Each row was made from one path, in order. Every step used is in the known rows, and no mark comes twice. Write each row's path.
Known rows:
papiv ranane rudir: [  4  -2 -19  -4  15 -11  16   4 -17  26   6   7  19  30 -15  14 -23   9
 -14  -2  -3 -13  -2]
zuvemup voku: [-24  -7 -10 -32   3 -21  -6  -4  -1   6  -1  23  -1  46   2  23  -5 -10
  18  -5 -18  -6 -38]
ranane papiv: [-19  -8  13  -3   3  24  -4  12 -11  27   7  12  -6 -21  -1 -25  -7  -2
  -3  -8 -16 -13 -36]
ziselig ranane rudir divav zuvemup papiv linan: [  6  24   3  16  -5  -1  11 -17   9   7   3 -16 -19  24 -19  27  22  -3
  53  34  33  28  57]
linan rudir divav: [-24 -17 -21   0  18 -14  -6 -12  23 -14  11  -2  17  12   9  14   9   0
 -14   1 -10 -52  -6]
zuvemup ranane papiv divav: [ 20  26  12 -28  -9  34  -9  11 -10  11   5  -1  -6 -27 -12 -28 -17   2
 -26  -4 -14  37 -17]
zuvemup papiv: [ 18   1  29 -12  21   7  -9  -3   7  15  -1  22 -17  22 -14   1  -3  29
  29  -1  -4  -4  -5]
rudir divav zuvemup papiv: [  3   7  25 -15   4  13  -4 -32   1 -33 -17  -3 -33  -1  -4   9   7  25
  36  15  17   2   6]
papiv divav zuvemup voku: [-14   7 -24 -50 -19 -27  12  -5 -20 -39  -2   7   5  13  14  -2   3 -26
  -5  -4 -12  12 -45]
ranane rudir linan: [ -3 -23  -2   2  -9  -2  17  -3 -18  28 -36  -8   2  -3 -13   5 -21  17
   9 -27 -17 -19 -26]
zuvemup papiv ranane: [ 26  -2  23   8  31   5 -11  -5   4  23   2  23  23  35 -10  22 -19  32
  18   6  -2  -1   9]
zuvemup ranane rudir: [ 27  23   4 -48   5  -6   6   6   8   8   1  -8 -45  16 -29   7 -27  13
   0   2   7  10   0]
papiv linan rudir: [  4 -20 -18  28  28 -32   0  46  18  25  31  25  18   6   4  12  14 -19
  -9 -10  -9 -45   4]
divav zuvemup ranane papiv linan: [ 22  18  25   7 -10  16  -1  33  -6  14   2  -1 -41 -47 -17 -17  -5 -13
   8   8  15  25   6]
ranane papiv divav: [ -7   4  -5  -5  -3  29   5  14 -22  26  14   9  20 -30   2 -36   0  -3
 -21  -3 -30  10 -36]
rudir divav: [-18 -13  -3 -17  14  18  -6 -22  11   4   0   0  12  -3  -6  18  -6   3
   3  17 -13 -32 -15]
zuvemup ranane papiv divav rudir: [ 32  27  14 -29 -23  24  -2  10   9   7   0  -7   0 -19   2 -43 -14   8
 -31 -13 -14  73   7]
divav zuvemup ranane papiv: [ 16  19  29 -29 -15  18 -10   4 -15 -23 -13  -5 -55 -42  -9 -26 -19  -5
   0   1  14  31 -17]
linan rudir divav zuvemup ranane: [ 11  11  -4 -31  -3 -18 -17 -15  18 -66  -4 -20 -27  -1   4  10  -1   2
 -14   5  26 -17  14]
linan rudir: [ -4 -18 -16  -9  21 -32  -8  14  11 -13  10  19   6  16  12  -1   5  -5
 -16 -21 -11 -51 -16]
ziselig ranane papiv divav rudir: [ -2   5  -6 -12 -26  16  -6  -8   0  11   1   2  40  -7  15 -38  -3 -28
 -14  -7 -18  58  12]
linan rudir divav zuvemup voku: [-45 -11 -31 -17 -12 -37  -4 -23  10 -59   2  -7  -3  46  28  24  17 -22
  -6  -2  -1 -28 -21]

Which path is each row?
[  9  -2   3  17  17 -19  -9 -22   6 -42   2   0  13  36  17  22   2  21
  -3   4  22 -12  25]
linan rudir divav zuvemup papiv ranane
[-17 -12   2 -24   0   4   3 -29  -2 -41  -9  -9  -9 -26  -3  10  -2  -4
   4  12   7 -32 -15]
rudir divav zuvemup
[-21   3 -15 -26  -9  -1  23 -24 -12 -33  -5 -27 -34 -13  -2   5  -3   5
  -1  16  11 -12  -1]
ranane rudir divav zuvemup
[ 30   1  26   0  18 -10  -2  -9 -13 -14 -14  15  -1  16 -11  12 -17  22
  20   3  17  13   4]
divav zuvemup papiv ranane
[-10 -15 -11  49  16  -6  -2  56   9  42  36  22   9 -13  14 -15  15 -14
 -19 -16 -12 -24  -1]
ranane papiv linan rudir
[ 11 -31  23  11 -13  -6   1  -6   7  14 -45  -2  22 -11  16   0 -23   9
   6 -34 -22  -2 -12]
divav rudir linan
[ 13   1  -8 -38  -3 -10  16   4 -24 -38  -6   0   5 -35   6 -23  -2 -10
 -16  -1  -2  -6 -31]
papiv divav zuvemup
[-24  -9  -6  53  -8   0   1  19   5   1  25  -9  -3 -39  15 -14  26 -16
 -19   7  10 -22  10]
ranane papiv linan rudir divav zuvemup
[-29 -10 -13  50 -10   4 -10   5   6  -5  16  -4  26 -16  12   0  29 -43
   0  16  15  -1  31]
ziselig ranane papiv linan rudir divav zuvemup
[-17   7 -11 -13 -13  26 -10   0 -20  26   6  12  43 -10  -7 -28   0 -32
  -7  10 -18  27 -19]
ziselig ranane papiv divav
[ 27  -7  22  38   9   4   7  -8 -25  50 -34  -2  20  32  -9  24 -26  50
  20 -25  -7  12   6]
zuvemup papiv ranane rudir linan
[  5  21  11 -19  -4   4  18 -30  -1 -25  -8 -22 -57   8 -11   4   5  38
  24  14  22  12  16]
ranane rudir divav zuvemup papiv
[ 10  12   3  13  18  12   8 -29  -3  32   2  -5   4  58  -7  33 -11  45
   9  17   8  11  34]
zuvemup papiv ranane rudir divav
[-23 -11  -5 -40 -10 -27   3  -7 -12 -40 -10  12 -22  23   6  12  -3 -16
  14  -8   0   0 -40]
divav zuvemup voku
[ -2 -12   9  19 -45  25 -10 -19 -15  31 -40  -4  66 -25  17 -35 -10 -18
  -6 -24 -26  53   3]
ziselig ranane papiv divav rudir linan
[-46  -3 -20  43 -16 -16   3  13   2  -4  24  -4  -7  18  35   7  37 -23
  -6  -2   3  -2  -4]
ranane papiv linan rudir divav zuvemup voku
[  4  15  22  19 -11  33  -3   4   5   6   4 -17 -32 -45 -11   1   2  -4
   9  26  21  29  15]
rudir divav zuvemup ranane papiv linan
[ 43  -9  30  12 -12   9   4 -11  -3  17 -39   0  25   3  11 -12 -11  41
   9 -35 -23  46   6]
zuvemup papiv divav rudir linan
[-36 -10 -24  60   2   5 -16  15  20  41  26   4  40   9   8  12  31 -36
   1  21  -3 -10  33]
ziselig ranane papiv linan rudir divav
[ 29   2  12  35  21 -39   2  38   7 -12  18  15 -26   4   4   1  22   9
  19  -9  20 -16  21]
divav zuvemup papiv linan rudir
[-18 -16 -13  -9   2 -26  -2 -18  10 -58   2  -8 -10  -4  20   3  10  -6
 -12   2  12 -42  -3]
linan rudir divav zuvemup
[-25  -9 -14  60  10  11  -6  33  20  41  32   1  20  -9  15  -3  30  -4
 -17   7 -10 -30  10]
ranane papiv linan rudir divav
[  0  14  -1  39   6  20 -17  24  27  34  23  -6  -8 -10  -3  10  17   1
 -15   9   6   3  34]
zuvemup ranane papiv linan rudir divav
[ 19  -5  -9 -27  -4 -11  11   5   7  -6   1   3  25  -4  14 -23  -9  -2
 -23 -14 -21  20  -2]
papiv divav rudir
[ 27  17  10  23  -6 -16  -7  48   6  -6  11  -1 -31 -28   1 -23  11 -17
 -15 -15  24  17  10]
divav zuvemup ranane papiv linan rudir
[-15  -1 -18  -4  13   6  15 -24 -11  21   4 -12  33  30  -5  26 -18  18
 -17  15  -2 -22  14]
papiv ranane rudir divav
[-11   1 -15 -30  -3  -6   2  -4  -2  13   4   1   6  30 -22   4 -10 -21
  13   9   1   0   4]
ziselig ranane rudir
[ 14  11  18  30  16  10   6  -6  10   0   2   0 -21 -12 -15  22  22  18
  38  26  17   3  25]
rudir divav zuvemup papiv linan
[ -1 -21  -5  -2 -16  -8   4 -16 -16  28 -38  -5  22  15 -15  11 -15 -14
  25 -12  -6  -8  -5]
ziselig ranane rudir linan
[ 40  24   1 -59  -5  -7   0   1 -12 -48 -10  -8 -18 -30 -12 -16 -15  -6
 -12   7   6  22 -14]
papiv divav zuvemup ranane
